Known rows, with every way that one mark hangs from another
j_984(j_806(j_586(j_689))): [ -5  -8  19  -4  -8  -4 -29  28  24 -30   7  39  -3 -23 -24  14 -36  11
   8]
j_586(j_689(j_824 j_949(j_806))): [ 13  -8   1  12  18  -4  22  12  -5 -27 -11  33 -16 -25  12   9 -22 -17
   9]
j_689(j_949): [  0   4  -2 -12   6  -4  10   8   3 -13 -16  12 -14  16   3   0   2 -12
   5]
j_949(j_689(j_824) j_806(j_586 j_984) j_988): [  7 -11  -1   0  13  44 -25  23  -4 -13   3  22  -8 -52 -23  -7 -55 -17
  18]
j_806(j_586(j_689) j_949 j_984): [ -1  -7  -2   2  -4   4 -16  27 -12 -35 -13  30 -22 -30 -22  -7 -56  -2
  12]
j_988(j_949(j_689(j_824) j_806(j_586 j_984))): [-10  -5  -4  -1  24  32 -21  17 -29 -29 -16  19 -14 -36 -16 -20 -48 -19
  12]
j_824(j_689(j_949(j_806(j_984) j_988))): [ 34 -24 -17 -19  14  21  -8  15 -39  -1 -34  17 -25   2 -14  -6 -36 -22
  18]
j_806(j_586(j_689(j_949(j_988))) j_984): [ 17   0   2 -24  14  28 -16  36  21 -23 -15  36 -25 -20 -12  -6 -46 -11
  26]
j_824(j_689(j_949(j_806 j_988))): [ 26 -18 -16  -8  13  13   5   6 -18  -2 -17  20 -27  10  -4  -4 -16 -21
  22]
j_984(j_806(j_949)): [-13  -3 -10  -1 -22 -19 -13 -15 -25 -15 -17  13  -8  12 -23   6 -28   3
 -10]
j_586(j_689(j_824 j_949(j_806 j_988))): [ 20  -3  -8   5  20  13  19   2   4 -13  -8  30 -20 -28  13   4 -31 -19
  17]
j_689(j_949(j_988)): [  9   9 -13 -17   8  14   7  -2  13   2 -14  10 -17  15   3  -4  -6 -13
  13]
j_824(j_689(j_949(j_806(j_586 j_984) j_988))): [ 27 -21  -3 -27  11  24 -24  36 -22 -21 -29  33 -29  -7 -28  -6 -39 -22
  26]
j_689(j_824 j_949(j_806)): [  7  -3  -1   0  11  -5  16   5 -17 -22 -22  20 -13  -7   5   8  -4 -23
  -2]
j_949(j_689(j_824) j_806 j_988): [  6  -6 -13  19  14  31   5  -9   0   7  14   7  -6 -34   0  -5 -34 -16
  15]
j_689(j_949(j_806)): [ -2 -11  -8 -16  10  -6   4   6  -6 -14 -22  19 -18   9   0  -2  -2 -19
   2]
j_824(j_689): [ 20 -11   1  14   1   2   5  10 -22  -1   2   2  -3   4  -7   3  -7   0
  12]
j_689(j_824 j_949): [ 10  13   7   5   7  -4  23   6  -6 -19 -15  13  -7   1   8  10   0 -15
   2]

Rows
[ -8  -2 -18  -3  -2  34 -24  14  -3 -14  -3  15 -23 -23 -32 -22 -63 -11
  24] => j_806(j_586 j_949(j_689 j_988) j_984)
[ 18  18  -4  -1  10  14  20  -4   2  -5 -13  11 -11  -2   9   5  -8 -16
  10] => j_689(j_824 j_949(j_988))
[ 16  -4   3 -25  11  23 -18  26 -10 -27 -31  33 -19 -26 -16   1 -34 -25
  12] => j_689(j_824 j_949(j_806(j_586 j_984) j_988))
[ -2  -3 -30   5   1  32  -7  -8 -20   6  -7  -3 -20 -12 -19 -21 -59 -11
  17] => j_806(j_949(j_689 j_988) j_984)
[ 23  -4 -10 -18  15  20  -2   5 -28  -8 -35  14 -14 -17  -3   0 -31 -23
   4] => j_689(j_824 j_949(j_806(j_984) j_988))
[-13  -1 -15  18  26  20   9 -13 -27  -8  -4   4 -11 -19   4 -18 -26 -17
   7] => j_988(j_949(j_689(j_824) j_806))
[  8  10  -7  24  11  33  13  -6  10   9  20  -1   0 -26   1  -3 -29  -9
  18] => j_949(j_689(j_824) j_988)
[ -6  14  -8  23  -2  26   1   2   9 -21  14  22 -20 -31 -19 -10 -46 -13
  24] => j_806(j_586 j_949(j_689(j_824) j_988))
[ 26  -9  -8  -6  22  22   5  12 -17 -13 -25  27 -18 -35   4   2 -48 -20
  13] => j_586(j_689(j_824 j_949(j_806(j_984) j_988)))
[  7  -7 -17 -21  12  11   0  -4   4  -1 -20  18 -24   6   0  -6 -10 -20
  10] => j_689(j_949(j_806 j_988))
[ -4  -8 -15   7  28  29  -4  -5 -47 -10 -20   0  -9 -26  -4 -20 -44 -18
   4] => j_988(j_949(j_689(j_824) j_806(j_984)))
[-20  -2   3  -8 -25 -16 -29   7  -7 -34 -14  32 -13   2 -36   6 -30   4
  -4] => j_984(j_806(j_586 j_949))
[  7  -9  13  -6   6  14 -23  39   7 -25   0  27  -7 -37 -16  -2 -40   3
  14] => j_806(j_586(j_689) j_984)
[ 16   2  -9  -7  14  10  12  -6  -7  -7 -19  19 -17 -11   6   2 -12 -23
   7] => j_689(j_824 j_949(j_806 j_988))
[ -1 -13 -20   3  12  30  -7  -6  10  13  12   6 -14 -19  -7 -13 -31 -13
  17] => j_949(j_689 j_806 j_988)
[ 16   5  -2  11   0  22  -9  14 -13 -27  -9  29 -18 -47 -17  -4 -65  -4
  18] => j_806(j_586(j_689(j_824)) j_949(j_988) j_984)
[-29  -5  -3   6 -18   1 -27  13   5 -32   3  31 -17  -7 -40  -1 -50  -2
   9] => j_984(j_806(j_586 j_949(j_689)))
[ -1 -18  -9 -16  10  43 -37  25   7  -7   1  19 -15 -37 -27 -16 -53 -14
  22] => j_949(j_689 j_806(j_586 j_984) j_988)
[-12   7  -3  15 -15  18 -17   0   4 -26   6  31 -13 -26 -34   2 -60  -6
  15] => j_984(j_806(j_586 j_949(j_689(j_824) j_988)))
[ 20 -14  -5 -16   8  16 -10  28  -1 -21 -13  39 -32  -2 -18  -3 -21 -21
  29] => j_824(j_689(j_949(j_806(j_586) j_988)))
[ 21 -12   7  -3  14  29 -21  25  -3 -19  -4  34  -9 -61 -12   1 -56  -7
  15] => j_949(j_806(j_586(j_689(j_824)) j_984) j_988)
[ -9  -1  -1  13  -5  -5  -3  17  10 -34   3  34 -23 -22 -15  -6 -37   1
  16] => j_806(j_586(j_689) j_949)
[-10  -7 -20  12  -1  15  -5   2 -30  -9  -9  -2 -16 -10 -19 -16 -52 -10
   7] => j_806(j_949(j_689) j_984)
